Each row comes from the steps of one path. Every step used is in the known rows, and no mark comes twice. Write the path behind each row, first mark first.
Known rows
gunil-komun-palu: -6; 12; -28; 8; 6; 12; 18; -5; -4; -9; -25; 17; 12; -16; 3; 19; -15; -5; 5; 3; 7; -1; -28; -16; 17
momov-palu-basi-gunil-komun-latidu-dined: -13; -1; 26; -29; 12; -34; -9; 11; 17; 13; 37; 23; 8; 6; -17; -25; 34; 12; 47; 6; -29; 37; 55; 16; 47
latidu-dined: 16; -26; -21; -10; -14; -1; -9; 18; 14; -8; 5; -9; -22; 6; -2; 5; 5; -27; -29; -8; 2; 21; -29; -4; 20
gunil-basi-palu-todo: -14; -5; 12; 11; 26; 3; -5; -3; -14; -4; -19; -6; -16; -9; 0; -19; 28; 20; -14; -22; -10; -10; 1; 9; -16
gunil-basi-palu: -6; -11; -6; 1; 16; 11; -13; 0; -8; -13; -10; -21; -20; 16; -1; -15; 8; -1; -18; -6; 7; -22; 3; -9; -20
dined-latidu: 22; -16; -2; -4; -17; -1; 17; 22; 8; -10; -11; -22; -17; 24; 5; 13; 5; -2; -22; -3; 14; 28; -16; 1; -33
dofa-palu-komun: -2; 18; -17; -7; -4; 12; 16; -23; -4; -17; 6; -8; 2; -18; 16; 11; 3; -7; -16; -3; 11; -2; -21; -21; 22
rala-palu-basi-gunil-komun: -1; 5; 16; 14; 10; 12; -6; -8; -3; -7; 3; 18; 2; -8; 13; -10; -35; -10; 30; -5; -3; -13; 34; -7; 30
rala-palu: 21; 0; -21; 20; -11; 19; 3; 8; -8; -16; -17; 6; -7; -7; 5; 13; -26; -6; -24; -20; 11; -36; -7; -19; 4
basi-palu-momov: 4; 23; -7; -31; -7; -6; -33; -32; 5; 5; 1; -14; -10; 16; 13; -8; 21; -4; -13; 5; 14; -23; -27; -19; 2
rala-palu-komun-gunil-basi: -6; -3; -4; 19; 8; 23; 13; 23; -3; -9; -8; 13; 19; -28; -4; 14; -29; 10; -2; -8; 1; -14; 20; -2; -8
momov-palu: 14; 3; -22; 7; -11; -11; 0; 6; -23; -1; -8; -15; -14; 5; -10; -3; 15; 3; -5; -15; -12; -20; -15; -21; 0
rala-palu-dofa: 32; 13; -19; 18; -19; 17; 6; 7; -16; -2; 9; 16; -7; 2; 12; 9; -14; -12; -22; -23; 13; -37; -10; -23; 5
komun-latidu-dined: 12; -22; -7; -22; -14; -11; -1; 29; 31; -2; 10; 11; -5; 11; -9; 17; 18; -3; -22; -5; 3; 37; -3; 15; 6
komun-gunil: 22; -11; -4; 18; -22; -8; 6; 27; 5; 8; -6; 11; -4; 0; -2; 31; -20; -8; -9; -13; 0; 17; -27; 26; -20
momov-palu-basi-gunil: 1; 2; 26; 3; -1; -24; -25; -9; -23; 15; 13; -18; -5; 22; -13; -34; 18; 5; 29; 10; -22; -5; 25; 5; 2
gunil-komun-latidu-dined: 5; -16; -16; -24; -2; -4; 14; 27; 36; -10; 9; 24; -4; -8; 1; 25; 4; -10; 0; -14; -1; 45; -1; 0; 30
komun-latidu: 15; -9; -3; -4; -17; -4; 6; 19; 13; -2; -8; 4; -2; 14; -2; 28; 3; 7; -11; -7; 7; 18; -5; 9; -30
vapu-palu-basi-gunil: -6; -8; 24; 3; 1; -8; -6; -29; -3; 19; 0; -4; -4; 14; -5; -42; -4; -4; -2; 38; -6; -11; 7; 22; -3
gunil-basi-palu-vapu: -11; -8; -10; 8; 8; 12; -22; 3; -25; -7; 2; -50; 7; 2; -9; 0; 2; 1; 1; -8; 6; -19; 14; -24; -18
vapu-palu: 8; -7; -22; 7; -8; 6; 19; -15; -4; 4; -21; -1; -12; -4; -4; -9; -8; -6; -36; 13; 4; -26; -33; -5; -5
basi-palu: 8; 7; -17; -6; -2; 2; -18; -1; -7; 0; 2; -5; -19; 1; 3; -8; 12; -7; -26; -17; 18; -18; -14; -8; 2
basi-gunil-komun: 12; -14; -4; 4; -5; 11; -12; -2; -3; -2; -9; -2; -14; -19; 18; 8; -38; -30; 16; -5; -18; 36; -21; 6; 29
gunil-basi: 5; -31; -5; 15; 0; 16; 3; 9; -3; -21; -25; -31; -18; 22; 2; 8; -14; -12; -10; 2; -6; -2; -14; -11; -38
dofa-palu-basi-gunil-komun-latidu: -12; 11; 40; -9; 9; -13; 16; -21; 21; -5; 17; 26; 14; 11; 13; 6; -3; 11; 42; 11; -9; 24; 40; 28; 19
palu-basi-gunil-komun-latidu: -6; -4; 36; -9; 4; -10; -3; 3; 19; 7; 12; 15; 8; 13; 6; 4; -7; 3; 42; 9; -6; 42; 36; 21; -3

Which path is each row?
-13; -4; 23; 22; 21; -12; 2; 17; -6; 12; -13; 22; -3; -18; -8; -5; 18; 30; -5; -25; -16; 4; 5; 45; -20 | komun-gunil-basi-palu-todo
10; 19; -2; -16; -17; -4; 1; -47; 10; -16; -9; -13; -2; 22; 23; 17; 1; -6; -8; 16; -1; -20; -39; -12; 8 | dofa-palu-momov
-25; 6; 3; -29; 23; 11; -6; 5; 7; -2; 8; -6; 9; -4; -3; -9; 31; 24; -5; 1; 15; 6; 36; -9; -22 | gunil-basi-palu-komun-latidu
4; 8; -12; -18; -13; -1; 3; -45; 8; 8; -21; -10; -2; 11; 5; -10; 1; -4; -25; 36; 0; -31; -46; -14; -5 | vapu-palu-momov
6; 4; -9; 0; -16; 0; 5; 20; 3; 11; 7; 8; 9; -26; 2; 23; -9; -5; -5; -10; 8; 30; -22; 8; -5 | palu-komun-gunil
-8; 8; 25; 3; 8; -3; 8; -32; 4; -12; 12; 8; -2; 6; 20; -7; -17; -13; 33; 8; -10; 8; 14; 10; 34 | dofa-palu-basi-gunil-komun
4; 2; -4; -2; 7; 11; -10; -2; -14; 1; 17; -11; -20; 24; 7; -21; 19; -9; -16; -9; 9; -23; 1; -14; -19 | gunil-basi-palu-dofa
7; -30; 7; 24; -4; 3; 10; 29; 5; -4; -17; -3; -5; 13; -7; 24; -24; -3; -1; -2; -11; 12; -10; 25; -42 | komun-gunil-basi
9; 6; -16; 17; -19; 3; 7; -13; -19; -15; 4; -33; 17; -7; 4; 32; -12; -5; -1; -9; 3; -12; -17; -18; 9 | dofa-palu-vapu
-7; 9; 16; 1; 10; -17; -10; -11; -17; 7; 13; -3; -4; 4; -3; -27; 5; -2; 49; 1; -25; 3; 26; -9; 27 | momov-palu-basi-gunil-komun
-8; -15; 1; 7; 2; 10; 9; 22; 3; -1; -4; -7; 9; -13; -3; 16; -13; -1; 3; 2; -3; 25; -5; 7; -28 | palu-komun-gunil-basi
-19; 19; -3; 8; 16; 3; 19; -11; 2; -7; -10; 15; 17; 11; -2; 4; 4; 4; 23; 13; 18; -11; 2; -19; 0 | gunil-komun-palu-basi
-12; 4; 28; 6; 3; -9; -21; -17; -9; 15; -3; 0; 18; 21; -8; -20; 2; 5; 20; 36; 0; 5; 9; 24; -6 | komun-palu-basi-gunil
-5; 10; -15; 0; -5; 1; 23; -1; 2; 23; -1; 22; 16; -39; -8; -3; -7; 5; -22; 14; 5; 1; -23; 14; 5 | vapu-palu-komun-gunil
-13; -1; 16; 2; 13; 0; 9; -31; 2; 12; -1; 11; -1; -5; 4; -34; -17; -10; 17; 29; -10; -3; 8; 8; 23 | vapu-palu-basi-gunil-komun
-1; 5; -17; -27; -2; 10; 2; 23; 23; -5; 20; 28; 19; -30; -6; 8; 13; 10; -22; -11; 15; 10; 27; -13; 38 | rala-palu-komun-latidu-dined
-11; 4; 5; -24; 9; 4; -29; -31; 5; -8; -10; -29; -11; 30; 10; -15; 16; 0; -7; 16; 3; -27; -10; -19; -21 | gunil-basi-palu-momov
1; 10; 4; 6; 0; -21; 0; 0; -17; 1; 6; -18; -8; 32; -16; -19; 34; 12; 14; -4; -1; -30; 16; -25; -18 | momov-palu-basi
-9; -7; 2; 18; 3; -3; -16; 22; -16; 10; 9; -24; 21; -8; -16; 14; -7; 11; 11; -11; 1; -5; 17; 12; -23 | komun-gunil-basi-palu-vapu
-11; 13; 30; -10; 10; -26; -1; 1; 0; 14; 17; 15; 13; 9; -9; -14; 19; 22; 57; 4; -25; 19; 52; 11; 12 | momov-palu-basi-gunil-komun-latidu
-20; -9; -4; 7; 11; 11; 29; 1; 3; 11; -12; 7; 14; -25; -13; -9; -12; 9; -14; 25; -6; -4; -6; 13; -17 | vapu-palu-komun-gunil-basi
8; 16; -14; 13; -9; 13; 9; 21; -2; 4; 4; 29; 20; -42; 0; 22; -24; 5; -10; -19; 13; -9; 3; -2; 14 | rala-palu-komun-gunil
-6; 23; -10; -14; 1; -4; -12; 12; -1; 20; 22; 18; 7; -33; -1; -1; 13; 5; -12; -18; 21; 10; -4; 9; 12 | basi-palu-komun-gunil
